Each row was made from one walk, in order. Every step used is in the known rows, and no mark comes twice. Write each row's walk.
Known rows:
N/V/S: [ 0.20  2.39 -0.14  0.11 -1.10 -1.16 -1.17  0.53 -0.97 -0.31 -0.31 -0.78
  1.69 -0.60 -0.95  0.13 -0.50 -0.47 -1.66 -3.46 -1.71  3.51  2.08]
A/V/R/F/S: [ 4.37  0.54  1.63 -1.22 -0.39  0.09 -0.03  1.78 -0.99  1.50 -3.04 -2.67
 -2.33  2.16 -2.88 -0.97 -1.06 -1.57  2.30  1.85 -1.90 -2.75 -1.01]
V/R/F/A: [ 5.99  0.57  0.68 -2.01 -0.47  0.71  0.11  0.41 -0.41 -0.01 -3.41 -3.30
 -1.27  2.85 -3.04 -1.95 -0.60 -2.10  1.35  0.19 -1.45 -2.05 -1.21]
S/A/V/R/F: [ 2.32 -0.41  1.06 -0.36 -0.39  0.78 -1.08  1.92 -0.15  0.06 -0.35 -4.89
 -3.67 -2.72  0.91 -0.94 -0.09 -2.56  1.39  1.37 -0.96 -1.27 -1.26]
S/N/V/R/A: [ 2.47 -0.31  1.97 -1.91 -0.46  0.54 -0.82 -0.06  0.37 -1.17 -1.03 -2.13
 -3.33  2.43 -2.07  0.55 -3.27 -0.93  0.33 -1.40 -1.24  2.21  0.54]
F/S/N/V/R: [ 2.96  0.51  2.18 -0.97 -0.28  0.27 -0.17  1.21 -0.98 -1.55 -1.26 -4.43
 -0.36  4.11 -7.71  2.71 -2.95 -1.30  0.78 -0.89 -0.05  0.08 -0.30]
F/S/R/A/V: [-0.58 -0.95  2.58 -0.46 -0.20  0.11  0.09  1.73 -0.15  0.16 -0.93 -4.62
 -2.18  2.59 -2.13  1.26 -0.40  0.17  3.32 -0.10 -0.91 -1.42 -3.00]
A/V/S/N: [-1.75  2.89 -0.38  0.98 -0.48 -0.76  3.62  1.03 -0.98  0.07  3.13 -3.38
  0.79 -1.31 -1.17  1.20 -0.20 -0.37  1.07 -1.05 -0.07 -0.04  1.59]
S/V/R: [ 0.73 -0.17  1.85 -0.81 -0.94  0.35  0.93  0.95  0.51 -1.95 -2.96 -1.62
  1.25  0.98 -2.10  1.76 -0.20 -3.09  1.19 -0.45 -0.58 -1.14 -0.03]
R/F: [ 2.50  2.69 -0.42 -0.46 -1.06  0.21  0.09  0.91 -0.88 -0.90 -1.01 -1.47
 -0.14 -0.42  0.89 -1.44 -0.36 -1.66  2.30 -1.47 -2.10 -1.89  1.22]
R/A/V: [ 0.01  0.20  0.74  0.39 -1.14 -0.02  0.94  1.03 -0.29  1.08 -0.53 -1.12
 -2.30  1.32  2.50 -0.63 -1.23 -0.45  1.67 -0.13 -2.92  0.21  0.42]
V/S/R: [-1.46  1.89  0.35 -0.37 -0.78 -0.51  0.27  0.80  0.39 -2.04  0.66 -2.80
  3.15 -3.02 -1.42  0.52  2.68 -1.45  1.47 -3.41  0.35  1.45 -0.47]
S/N/V/R/F/A: [ 5.18  0.44  1.33 -2.37  0.34  0.42 -0.74  0.22 -0.82 -0.48 -2.26 -6.17
 -2.38  3.83 -4.40  0.46 -3.64 -0.43 -0.30 -0.20 -0.33 -1.80 -0.32]
V/R/A/N: [ 1.88 -0.07  2.00 -0.92 -1.36  1.50 -0.12  0.36  0.16  0.85 -1.60  0.33
 -4.27  3.49 -0.99 -1.23  0.03 -1.34  3.53 -0.05 -1.75  1.01 -0.98]
S/R: [-1.32  0.99  0.74  0.15 -1.02  0.28 -0.57  1.36  0.45 -2.71 -0.72 -4.04
  3.06 -1.14 -0.84  1.48  1.20 -1.73  2.36 -2.32 -0.01 -1.10 -0.78]
F/N: [ 0.92  1.36  0.39  0.69 -1.28  0.60  1.76  1.16 -1.21  0.28  1.03  1.08
  3.28  3.20  1.22  0.08  0.64 -1.06  1.98 -0.37 -1.45 -0.64 -0.45]
V/S/A/N: [-1.88  2.20  0.26  1.56 -1.00  0.89  1.16  1.42 -1.34 -0.75  4.02 -3.74
 -1.66 -1.42 -2.97  0.62  2.26 -1.12  2.51 -2.08  0.55  1.89 -0.92]
N/V/S/R: [-1.74  1.39  0.91 -0.60 -0.56 -1.09 -2.51  0.73  0.10 -1.50 -0.55 -3.50
  2.69 -2.23 -1.15  1.43  0.77 -0.26 -0.90 -3.76  0.07  2.73  0.33]
R/F/V/S/A: [ 1.59  3.18 -0.48 -0.24 -1.34 -0.36  0.55  1.28 -1.81 -0.11  2.16 -2.21
  0.98 -4.83  0.30 -1.35  2.19 -1.38  0.24 -1.61 -1.11  1.89  0.11]
V/S/R/F/A: [ 2.06  1.75  0.36 -1.84  0.21 -0.37  0.46  0.19 -0.40 -0.89 -0.55 -5.24
  0.34 -0.40 -2.75 -1.02  1.52 -0.22  1.32 -2.39  0.45 -1.24 -2.06]
R/N/V/S/A: [-1.82  1.16  0.76  0.17 -1.24 -0.31  0.51  1.36 -0.83 -1.11  2.89 -3.19
 -3.39 -2.28  1.65  1.01  1.73  0.00  0.80 -1.79 -0.58  3.99 -0.27]
V/S: [ 0.25  2.98 -0.69  0.33 -1.29 -0.51  1.69  0.53 -0.68 -0.99  0.81 -0.30
  2.09 -1.44 -1.47 -0.78  1.44 -1.59  0.95 -3.16 -1.30  2.06  1.38]
F/V/S/A/N: [-1.77  2.88  0.33  1.66 -2.00  0.37  1.10  1.80 -2.16  0.83  3.50 -2.77
  1.32 -2.10 -1.82  1.12  2.91 -0.69  1.21 -0.97 -0.23  2.56 -0.58]
N/V: [ 0.43  1.41  0.35  0.55 -1.38 -0.40 -1.85  1.15 -0.88 -0.89 -1.66 -2.07
  1.80  1.20 -0.36  1.14 -1.92 -0.86 -0.65 -2.26 -2.08  1.12  1.69]
A/N/V/S: [-1.12  2.72  0.58  0.78 -1.19 -0.43 -1.11  0.75 -1.61  1.23  0.32 -1.06
 -0.34  1.31 -1.64  0.89 -0.16  0.63  0.01 -2.36 -1.07  2.54  1.56]

Write each row's walk:
[-0.21  4.33 -0.60  0.31 -1.61 -0.74  3.67  0.75 -1.56 -0.44  2.56 -1.42
  4.37 -1.70 -2.10  1.26  0.99 -0.75  0.41 -1.88 -0.47  1.72  1.90] => F/V/S/N
[-0.44 -0.31  2.37 -1.36 -1.48  0.46  2.93  1.14  0.71 -1.44 -2.52 -0.67
 -1.94  1.46  1.45  1.85  1.38 -2.03  3.43  1.31 -0.55 -1.29 -0.57] => S/V/R/N
[ 3.41  0.09  1.35 -1.01 -0.52  0.42  0.25  1.22 -0.65  3.12 -1.45  0.99
 -0.69  2.26  3.56 -1.84 -0.09 -1.05  1.59  3.02 -1.78 -2.25 -0.97] => A/V/R/F/N
[ 0.67  0.63  0.92  0.47 -1.13 -0.05 -1.03  1.11 -1.46  0.87 -0.10  0.53
  2.84  4.01  1.62  1.02 -1.27  0.06 -0.50 -0.83 -1.86  0.89  0.29] => F/N/V
[-0.29  3.58 -0.62  0.21 -0.72 -0.23  3.47  0.40 -0.81 -1.95  3.16 -2.46
  1.54 -1.17 -3.13  0.72  0.33 -1.15  1.65 -3.05  0.22  1.01  1.61] => V/S/N
[ 1.67  1.26  0.65 -0.73  0.10 -0.04 -1.38  0.87 -1.86  0.65  3.26 -1.21
 -1.35 -0.54  1.30 -1.01  0.33  0.19 -0.76 -1.55 -0.52  2.17 -1.08] => R/F/N/V/S/A
[-0.73  0.86  1.01 -1.46 -0.56 -0.20  0.16 -0.02  0.83 -1.56  0.80 -1.34
 -0.58 -1.90 -0.38 -1.04  1.97 -0.72  2.13 -3.64 -0.47  2.62 -1.16] => V/S/R/A
[ 0.34  3.66 -0.57  0.43 -2.21 -1.04  1.70  0.91 -1.51  0.63  0.22  0.72
  5.14 -2.10 -0.34 -0.23  2.09 -1.13 -0.38 -1.98 -2.06  2.92  1.77] => F/V/S
[-0.18  1.89  0.42  0.39 -0.70 -0.09  0.06  1.03 -1.04 -1.94  0.72 -4.39
  0.93  1.42 -1.81  2.73 -2.96 -0.34  0.05 -2.24 -0.64  0.00  1.91] => S/N/V
[ 3.20  0.36  1.41 -1.50 -2.19  0.31 -0.03  0.53  0.00  0.82 -2.81  1.48
  0.62  0.60  0.57 -1.44  0.33 -2.03  0.69  0.00 -3.00  2.63  0.01] => F/V/R/A
[-0.18  1.19  0.30 -0.04 -0.90 -0.76  1.67  0.45 -0.41  1.74  0.89  0.23
 -2.36 -0.43  1.67 -1.79  0.16 -0.17  0.85 -1.15 -2.50  2.54  0.79] => R/A/V/S
[ 1.06  0.42  1.83  0.00 -1.40  0.62 -2.71  1.13 -0.55  0.85 -2.71 -1.82
 -1.06  3.16 -2.17  1.10 -1.24 -0.91  0.51 -0.27 -1.28  1.16  0.46] => A/N/V/R
[-2.81  1.20  0.58  0.40 -0.58 -1.01  0.27  1.39  0.23 -0.09  0.53 -3.70
  2.02 -2.91  0.63  0.91  2.00 -0.56  0.88 -1.29  0.01  0.40 -0.41] => A/V/S/R
[ 1.24  1.15  1.13 -0.88 -2.93  0.17  2.18  1.46 -0.25  0.82 -2.40  1.09
  1.23  0.06  3.05  0.07  2.66 -1.65  2.56  1.88 -2.19  1.07  0.09] => F/V/R/N
[ 0.30 -0.86  3.20 -1.32 -0.80  1.31  0.89  0.42  0.31  0.15 -2.22 -0.53
 -4.74  4.18 -1.66  0.95 -0.52 -1.29  3.26  0.59 -0.78 -0.83 -1.28] => S/V/R/A/N
[-2.78  0.22  1.84 -0.66 -1.35 -0.18 -1.12  1.53  0.35 -1.53 -1.23 -3.69
 -0.35  0.07  3.11  2.55  0.89  0.49  2.28 -0.93 -0.36  0.29 -0.65] => S/R/N/V
[ 3.03 -1.01  1.93 -1.88 -1.07  0.22 -2.74  0.18  0.51 -0.14 -3.22 -0.02
 -2.66  2.09 -0.19 -1.02 -2.10 -1.32 -0.42 -1.47 -2.73  3.35  0.31] => N/V/R/A
[ 0.68  2.13  0.93 -1.19  0.09  0.33  0.37  0.37 -1.01  0.70  0.09 -5.49
 -1.83  1.64 -3.49 -0.40  1.85  0.87  2.93 -1.20  1.14 -2.23 -2.58] => V/S/R/F/A/N
[-0.63  1.30  0.24  0.62 -0.72 -0.49 -1.56  1.20 -1.04 -1.65  2.35 -4.06
 -0.16 -2.75 -1.99  0.96  0.19 -1.08 -1.55 -3.60 -0.47  4.17  0.28] => N/V/S/A
[ 1.54 -0.83  3.09  0.32 -0.60  1.39 -2.65  2.28 -1.52 -0.31 -0.33 -5.80
 -3.39  3.77 -7.40  2.55 -0.97 -1.19  1.51 -0.04  0.29  0.95 -2.92] => F/S/A/N/V/R
[-0.18 -0.06  1.42 -0.23 -1.80  0.18  2.35  1.78  0.38  1.35 -1.89 -0.78
 -2.68  0.53  4.00  0.09  1.48 -1.25  3.23  2.83 -1.81 -0.34 -0.19] => A/V/R/N
[ 3.03  0.66  0.75 -0.99 -0.81  0.06 -0.63  1.27 -0.09  1.41 -2.98 -1.69
 -1.89 -0.48  1.83 -1.67 -0.60 -1.91  1.33  1.49 -2.13 -1.85  0.53] => A/V/R/F
[ 0.86 -0.41  3.24 -1.57 -1.08  0.57  3.57  1.67 -0.25 -1.29 -2.56 -1.56
 -2.54  4.15 -3.35  2.49  1.02 -1.66  4.58  1.75 -0.29 -2.26 -2.15] => F/S/V/R/N
[-1.92 -0.84  1.72 -0.28 -0.60 -0.01 -0.57  1.21  0.75 -0.09 -0.69 -3.66
 -1.40 -0.22  2.25  0.53 -0.13 -0.21  2.30 -0.40 -1.18 -0.59 -1.44] => S/R/A/V
[-1.77  0.53  1.22  1.82 -1.01  0.98 -2.36  2.06 -1.58 -0.57  1.57 -5.36
 -2.14  1.05 -1.81  2.56 -1.10 -0.28  0.82 -1.35 -0.31  1.05 -0.62] => S/A/N/V
[-1.65  0.10  0.32  2.09 -0.90  0.44  0.63  2.46 -0.81 -0.70  1.97 -5.51
 -0.68 -1.72  0.64  1.49  0.04 -1.76  1.14 -0.13 -0.97 -0.51 -0.72] => S/A/V
[ 0.35 -1.36  2.60  0.12 -1.05  0.96  2.43  2.88 -0.60  0.23  0.70 -5.01
 -5.15  1.44 -1.48  1.58  1.67 -1.55  4.20  2.97 -0.34 -0.64 -3.50] => F/S/A/V/R/N
[-2.80  1.79  0.86 -0.80 -1.31 -0.33  2.37  0.95  0.54 -1.60  1.18 -1.95
  0.18 -2.64  2.09  0.49  4.23 -0.26  3.74 -1.72  0.45  1.12 -0.97] => V/S/R/N
[ 2.95  1.18  1.72 -1.29 -0.90  0.58 -3.53  0.81 -0.82  1.44 -3.38 -1.52
 -3.38  2.41 -0.66 -0.60 -1.74 -0.51  0.95  0.17 -1.53 -0.47  0.62] => A/N/V/R/F
[-0.34  1.65  1.21 -0.33 -0.99 -0.17 -1.25  0.01 -1.16  1.78  0.48  0.34
 -4.03  2.43 -0.61 -0.62 -0.80  1.38  0.69 -2.50 -1.84  3.86  0.86] => R/A/N/V/S
[-1.02  1.73  0.95  1.22 -1.43  0.28 -2.00  1.40 -1.50  0.63 -0.97 -2.23
 -0.22  3.21 -1.01  1.91 -1.57  0.29  0.77 -1.20 -1.47  0.29  1.16] => A/N/V
[ 2.48  2.37  0.37 -1.14 -0.36 -0.79 -1.11  0.18 -1.83  2.04  0.59  1.99
  0.41  1.46  2.22 -1.73 -0.31  0.78 -0.87 -1.40 -1.65  1.56  0.76] => R/F/N/V/S
[ 2.61 -0.50  1.86 -0.80 -1.06  0.30 -1.88  0.86 -0.49  1.07 -1.79  1.19
  2.06  3.99  0.61  0.33 -1.00 -1.16 -0.79  0.27 -1.57  1.63 -0.47] => F/N/V/R
[ 4.40 -0.30  1.89 -2.40  0.05  0.48  0.89  0.48 -0.28 -0.70 -4.22 -4.16
 -1.71  3.41 -3.73  0.21 -1.25 -1.88  0.94  0.69 -0.60 -3.79 -1.60] => S/V/R/F/A
[-0.87  0.28  1.63 -1.68 -0.36 -0.87 -2.54  0.00  0.53 -1.04 -0.29 -2.06
 -0.90 -1.01  0.08 -0.03  0.07  0.40 -0.38 -3.97 -0.79  3.96 -0.39] => N/V/S/R/A
[ 2.45  1.44  0.75 -0.33 -2.40  0.02  0.14  1.30 -0.45  0.41 -2.93  0.10
  4.38 -0.30 -0.59  0.08  1.03 -2.75  0.18  0.17 -2.22  1.41  0.73] => F/V/R
[-4.06  1.08  1.05 -0.08 -1.12 -0.91  2.54  1.55  0.43  0.53  1.20 -2.94
 -0.89 -2.54  3.97  1.04  3.51  0.54  3.24  0.36  0.12  0.23 -0.99] => A/V/S/R/N
